Each row was made from one walk, in order. Every step used is in the known rows, and no mark comes twice. Write each row's walk.
In the rows, 128 means zero.
Known rows:
ruka, neli: [151 128 120 129 136  81 125 147 185 163 120 107 105 121 153 140 126 137
 176 100 112 179 118  90 155 128 160 141 130 113 166 164  92 129  99 111]
zadud, rabi, bodi, zuvan: [126 156 160 138  78 182 105 120 130 136 143 152 102  26 128 148  83 151
 119 125 108 105 117  79 112 115 161  97 189  98 100 144 105  95 128 150]
tolo, neli, murub, funo, nomil, megus: [113 109 121 112 178  65 175 132 142  93 112 169 178 122  91  87 152 111
  93 136 190 157 143 164 182 146  97 141 115 108 128 182 192 137 131 211]
nomil, megus: [124 185 138 110 129 114 121 168 193 129 143 119 153 155 121 191 153  98
 164 126 158 119 145 110 136  96 128 127 164 115 198 126 122 125 114 127]
megus, nomil, funo, murub, tolo, neli, ruka: [ 61 163 168  87 109 117 142 154 109 144 125 118  91 181 129  76  56  92
  64 105 123 105 118 171 211 155 110 123  27 104 209 152 108 129  46 182]
megus, funo, murub, neli: [108  68 106 110 145 122 105 124 123 119  78 137 112 129 166 111 116 120
 128 146 179 113  87  95 118 140 131 152  84 101  99 103 107 117 133  48]
tolo, neli: [111  81 126 137 136 103 143 163 165 137 115 147 120 135 130 139 132 108
 132 138 149 148 119 117 137 136 154 116 114 139 143 146  94 134  98 136]
sisa, rabi, zadud: [155 140 106 180 104 110 131 114 151 147  98 136 123 152 145 134 143 145
 160 134 158 119 161 166 106 123  97  63 159 142 130 105 141 159 130 125]
ruka, neli, murub, tolo: [163 164 136 147 168 101 159 131 177 183 132 101 156 118 147 122  98 156
 125  65 133 191 148  95 167 164 164 130 140  85 141 187 141 116 124 195]
bodi, zadud, rabi: [121 149 129 163 121 184 124 111 176 108 153 141 136 109 156 155  70 139
 131 114 160 111 126  55 152  89 150 115 202 106 114 138  95 102 183 149]
ruka, neli, funo, megus, nomil: [119 191  85  98 188  46  98 163 157 152 155 114 116 144 156  76 128 202
 177 140 108 154 116 136 165 164 146 198  65  89 208 130 111 177  92  87]
zadud, rabi, bodi, zuvan, funo: [136 118 165 146  71 201 102 126 104 149 155 123  53  44 116 145 109 134
 128 101  81  91 126  91 101 138 121  85 195 101 123 137 123  86 132 133]
sisa, rabi, zadud, bodi, zuvan, funo, megus: [146 100 128 185 159 130 105  32 127  99 109 109 154 100 114 132 117 141
 161 176  84  92 191 150  86 117  65  99 176 117 138 106 183 170 129  55]
sisa, rabi: [119 123  95 160  96 126 128 116 187 165 107 122 130 149 135 161 161 130
 165 132 168 137 142 143 114 136 118  85 188 105 155 102 111 141 136 122]
nomil, megus, funo, murub: [ 71 148 124  67 117 122 114 167 140  81 100 117 116 173 144 181 115 109
 139 132 200  91 113 117 125 107 102 142 129  83 167  58 174 128  77  81]
neli, funo, megus, nomil: [113 192  90  98 162  85  94 174 133 131 162 125 146 164 141 105 140 178
 154 163 149 115 122 154 140 149 123 166  68  98 191 100 112 177 141 112]
megus, nomil: [145 175 119  98 108  92 108 166 138 145 141 133 106 159 164 126 154 138
 119 149 136 147  89 136 152 130 126 126  95 104 167 142  79 139 117 129]
zadud, bodi: [158 131 172 144 160 177  98 120 162 122 127 118 131 122 132 150 134 106
 133 147 142 165 118  67 135  87 147 135 162 113 115 129 105 164 173 108]
sisa, rabi, bodi, zadud: [151  99 134 212  73 182 149  87 141 141  90 159 106 108 152 132 170 153
 170 125 116 127 135 115 103 126 132 107 212  93  79  59 136 110 118 134]
rabi, bodi: [179 128 167 154  90 156 125 158 134 161 124 139  92  97 132 146 164 133
 146 124 103 143 112  97 113 120 158 112 148 112 104  94 108 122 131 140]
murub, neli, funo, zuvan, bodi, zadud, rabi: [ 98 157 115 166 174 199 113 106 107 135 161 169 169  97  98  53 120 152
  99 115 129 111 121 112  92 130 171 179 140 217  69 129 112 122 199  86]
zuvan, funo, nomil, megus: [130 155 129  93 110  84 132 149 145 120 162 113 141 159  70 152 192  80
 143 129  98 126 143 158 126 113  71 136 141 130 181 131 152 108 113 122]
ruka, neli, murub: [137 141 117 172 164 112 133 161 180 156 145 104 112 143 142 133 134 163
 140  70 133 202 127  94 166 142 133 143 126  76 156 191 131 111 148 173]
zuvan, funo: [153  94 131 135 114 142 119 161 141 157 144  89  77 159 126 160 160  99
 163 100 124 128 127 119 122 137 102  94 142 127 170 124 120 120 150 121]
tolo, murub, neli, funo: [ 91  79  90 134 176 115 122 156 114 130 123 125  87 122 144 115 109 125
 154 103 122 130 137  72 129 146 122 168  70 182  95 202  83 145 152 148]
nomil, funo: [116 114 141 135  91 154 139 176 159 145 142  96 112 135 145 163 133  81
 193 111 116 111 148 127 154 104 111 100 119  88 202 150  69 107 152 169]
zuvan, funo, murub, neli: [140  53 100 126 165 129 102 109 135 148 117  90 101 161 116 128 163  78
 127 117 119 116  97 113 112 152  95 145  98 125 129 125 118  92 150  71]
funo, zuvan, bodi, zadud, rabi, sisa: [139 186 165 151 108 189 145 115 126 129 158 141 118  65  94 124 134 121
 108 146  54 116 120 142  87  79 150 116 152 201  46 123 101  98 198 113]
rabi, bodi, zuvan, funo: [148  84 159 149  69 154 117 134  78 150 129 119  55  89 128 142 155 122
 152 105  55 111 131 116  93 147 114 107 146 110 131 126 139  92  91 137]
zadud, bodi, zuvan, funo, megus, nomil: [135 137 142 101 165 118  84  81 107  99 150 107 133 109 135 116 131 136
 119 188  61 120 116 123 134 129  94 159 111  76 173 137 123 153 118  62]
ruka, neli, funo, zuvan: [109 161 101 105 175  55 121 183 116 157 144  91 124 168 114  97 126 161
 151  95  98 178 139 156 138 159 179 162  85 170 171 133 119 149  70 108]
bodi, zadud, rabi, sisa: [153 155 158 170 108 185 132 129 164 119 148 132  84  67 152 142 105 118
 163 131  95 104 135  85 130  72 135 105 169 128  71 151  76 100 225 155]
neli, murub, tolo: [161 161 139 147 142 141 157 137 160 166 145 117 183 138 138 149 108 136
 101  92 168 154 156 119 144 151 139  97 146  97 123 153 138 113 166 219]
sisa, rabi, bodi, zuvan, funo, nomil: [128  85 121 154  38 113 137  67  78 149 110 147  94  87  85 109 195 141
 133 143  45 125 141 194  81 163  72 101 170 115  87 112 165  96  75 124]
murub, tolo, neli: [140 104 139 115 141  92 167 131 165 161 101 146 168 105 137 130  92 107
 104 128 150 145 140 116 138 153 183 107 132 153 124 143 103 136  73 154]
zuvan, bodi: [142 132 138 140  96 177 117 136 160 164 135 134 111 125 111 156 172 122
 134 114 152 141 115 112 103 117 132 127 137 155 122 126 125 137 167 117]
megus, funo, zuvan, bodi, zadud: [107 115 133 133  94 162 157 129  65  93 111 162 133 139 147 106 128 147
 107 137 121 129 105 139  93 120 152 137 125 163  78  65 151 121 102  70]
funo, murub, tolo: [146 143 119  76 139 103 131 100 156 139 105 102 167 149 134 173  87 110
  88 124 174 106 127 123 130 134 145 116 122 119 107  95 134 116 104 144]

Write each row's walk:
[115  78 113 122  97 120 111 131 104 135 143 100  89 143 137 164 130 106
 152 105 101 104 145 134 117 139 100 108 135 118 173 171 128  99 104 135] -> bodi, zuvan, funo
[115 143 110  74 164 115 108 129 117 139 116  99 142 174 131 143  82 132
 110 101 197  92 141 134 122 156 137 139  93 142 107  85 167 145 119 162] -> neli, funo, murub, tolo
[147 131 131 124 134 178 144  77 118 109 118 156 158  75 131  99  80 141
  84 135 156 106 121 123 134 120 171 111 188 176  74 110 142 143 176 124] -> murub, funo, zuvan, bodi, zadud, rabi
[ 88  64  94  89 111 104  99 109  95 102 126  82  87 172 122 184 115 103
 113 108 121  85 121 142 113 141  74 127 108 106 146 134 164  83  84 119] -> bodi, zuvan, funo, murub
[155 125 138 179  71 168 132 117 159 182  95 140 101  96 127 143 186 147
 165 130 119 139 128 134  91 142 133  86 201  99 108  61 120 134 116 121] -> sisa, rabi, bodi
[158 149 122  67 132  57 138 118 151 102 109 149 176 118 115 114 148  95
 143 163 168 123 148 158 165 110 110 131 146 115 153 143 160 157 128 152] -> murub, funo, nomil, megus
[133 127 139 181 139 141 106  47 119  99  82 145 147 111 141 125 102 140
 139 158 131 124 172 139 105  97 100  96 170 132 104 142 160 172 122 105] -> sisa, rabi, zadud, bodi, zuvan
[160 118 112 122 178  92 154 153 106 126 121 112 170 160 128 107 125 140
  87 119 170 157 132 177 160 159 142  95 118 109 132 141 152 142 165 196] -> neli, murub, funo, zuvan
[122  89  97 123 123  90 116 112 135 120 156  96 150 122 124 172 121 126
 173 149  94  85 159 138 108 138 108 122 131  92 191 141 130 105 109 100] -> bodi, zuvan, funo, megus
[183 136 102  76 158  58 122 117 150 128 109 135 157 109 180  92 125 153
 142 195 164 113 110 150 172 149 140 125 106  66 176 114 107 189 139 114] -> murub, funo, megus, nomil
[139 163 130 114 109 126 136 145 127 150 149 128 151 140  84 142 170 124
  99 135 109 153 110 168  89 121 155 123 119 188 117 105 120 128 126  96] -> funo, zuvan, bodi
[ 91  90 118  92 104 130 111 150 113  96  93 120  83 163 165 157 101 127
 121 128 195 107  90 114 123 128 118 124 104  86 116  63 145 130 107  85] -> megus, funo, murub
[163 105 113 138 138 117 121 143 173 142 156  83 134 139 114 169 149 118
 177 144 108 106 141 128 113 136 108 116 140  97 186  97 119 131 146  85] -> zuvan, funo, megus
[ 86 168 151 152  90 219 154 126 131 116 173 126 154  88 104 137  98 110
 120 112  84  97 136 128 130  88 130 119 164 149 134 122  90  79 165 142] -> nomil, funo, zuvan, bodi, zadud, rabi
[114 139 177 147 126 124 152 153 155 175 118 143 132 150 120 102  62 112
  90  99 161 145 155 122 173 150 186 103 112 164 161 166 116 155  79 175] -> murub, tolo, neli, ruka
[120 114 160 126 152 152  92  89 125 100 121 130 146 110 141 155 105 112
 127 153 129 142 135  85 137  89 142 141 149 108 117 172 113 140 137 121] -> zadud, bodi, zuvan
[153 107 119 120  95  96 132 132 111 137 155 115 110 154  93 129 182 105
 131 130  95 141 121 160 125 129  84 115 115 141 131 140 127 114 143 133] -> zuvan, funo, nomil
[169 109 125  91 132 117 137 124 109 146 102 133 141 114 113 107 145 116
 106 140 145 137 117 174 112 139 161 108 127 185 110 106 146 167 139 108] -> murub, funo, zuvan, bodi
[156 138 169 154 153 136  99  90  92  78 109 142 135 109 150 129  81 126
 116 155 112 126 153 101 124  75 120 119 120 143  97 177 145 160 133 128] -> rabi, zadud, bodi, zuvan
[ 87 156 145 137  88 205 141 122  94  95 139 169 131  91 134 108  80 163
  85 131 147 113 101 110  98 110 159 122 178 167  71  72 134 117 141  73] -> megus, funo, zuvan, bodi, zadud, rabi
[ 90 201 115  86 141  88 111 177 132 111 162 139 167 171  80 127 170 122
 151 132 160 125 161 160 134 109 102 171 107 148 164 131 164 145 125 151] -> neli, funo, nomil, megus
[173 114 168 144 140 110 109  63  44  73 134 141 122 116 101  91 120 116
  94 161  51 135 152 148 118  94  61 131  99 161  80 181 177 139 130 120] -> rabi, zadud, bodi, zuvan, funo, nomil
[118  41 136 118 192 157  76  40 100 106 102 103 116 118 114 118 128  80
 104 139  95 117 108  81 108 128  99 174 110 117  97 157 132 104 140  51] -> zadud, bodi, zuvan, funo, murub, neli
[121 122 122 104  81  87 134 154  99 107 115 161 130 125 147 112 131 141
 129 162 153 146 111 147 134 123 123 126 104 113  97 111 122 131 122 110] -> megus, funo, nomil
[ 89 126  88 101 176  88  95 155 139 133 117  83  75 178 134 127 108 157
 153  73 154 146 114 107 145 146 133 185  76 122 149 114 158 141  98 116] -> ruka, neli, funo, murub
[154  99 120 161 157 163 169  98  79 103 117 146 165 141 130  89 141 152
  80 110 157 147 127 160 134 142 134 129 132 140  73 128 195 124 182 182] -> neli, murub, funo, zuvan, bodi, zadud
[115 181 131 143 113 187 139 104 136 117 165 151 167 103 101 134 105 147
  83 126 121 120 114 114 106  98 159 125 182 182  82 106 116  97 163 105] -> funo, zuvan, bodi, zadud, rabi
[110 129 125  99 153  61 159 133 102 141 122 163 188 122  98  66 110 136
  94 136 149 142 156 170 135 167 157 153  72 190  84 146 141 147  90 183] -> murub, tolo, neli, funo, nomil
[ 80 152 118  74  99 112 115 156 125 113 140  93  92 175 153 138 133  98
 122 135 117  99  91 159 175 119  76 137  51  59 192 120  87 105 110 143] -> megus, nomil, funo, murub
[132 142 123 146 111 144 153 113 101 111 139 145 172 150 109 134 155 131
  98 135  94 138 122 148  99 108 154 147 129 185  83 105 133 104 119 111] -> funo, zuvan, bodi, zadud
[ 85 171 147 111  97 153 161 147  91  80 121 162 163 146 126 129 143 130
 126 135 128 110 130 142  98  99 136 157 154 167 131  60 180 120  69  66] -> nomil, megus, funo, zuvan, bodi, zadud
[ 75 125 119 118 155 123 135 183  85 146 137 148 122 156  67  90 160 140
  89 115 135 149 121 186  86 160 159 158  66 235 116 105 147 157  89 105] -> tolo, neli, funo, zuvan, bodi
[173 107 167 182  92 171 143 123 118 120 114 154 104 106 157 132 148 140
 153 122  94 137 120  80 119 105 157 130 159  99  73  94 123  97 128 151] -> rabi, bodi, zadud
[ 99 177 137 117  81 146 157 137  78 116 160 137 136 152 132  91 161 114
 111 142  45 116 108 188 142 111 104 149  77 134 159 126  93  98 100 134] -> megus, nomil, funo, zuvan, bodi, zadud
[129  66 107 106 136 108 185  90  69  70  89 146 115 100 143 124  90 122
  92 125  97 122 119 120 132 120 132 139 119 209  39 141 146 144 110 158] -> tolo, murub, funo, zuvan, bodi, zadud
[102  92 124 179 160 137 158 167 154 134 137 139 125 154 115 134 142 133
  99  98 178 170 125 121 151 150 125 120 108 102 129 175 129 108 147 196] -> tolo, neli, murub
[ 93 136  67 105 202  65 116 145 121 117 142 133 130 111 153  83 113 165
 138 169  95 119 114 105 138 156 111 196  30 141 133 179  66 167 137 109] -> tolo, murub, neli, funo, megus, nomil
[165  96 123 148 162 148 137 146 138 133 112 123 120 137 160 116 124 135
 133  97 216 148 139 125 170 152 121  96 139  70 129 160 156 150 215 214] -> neli, murub, funo
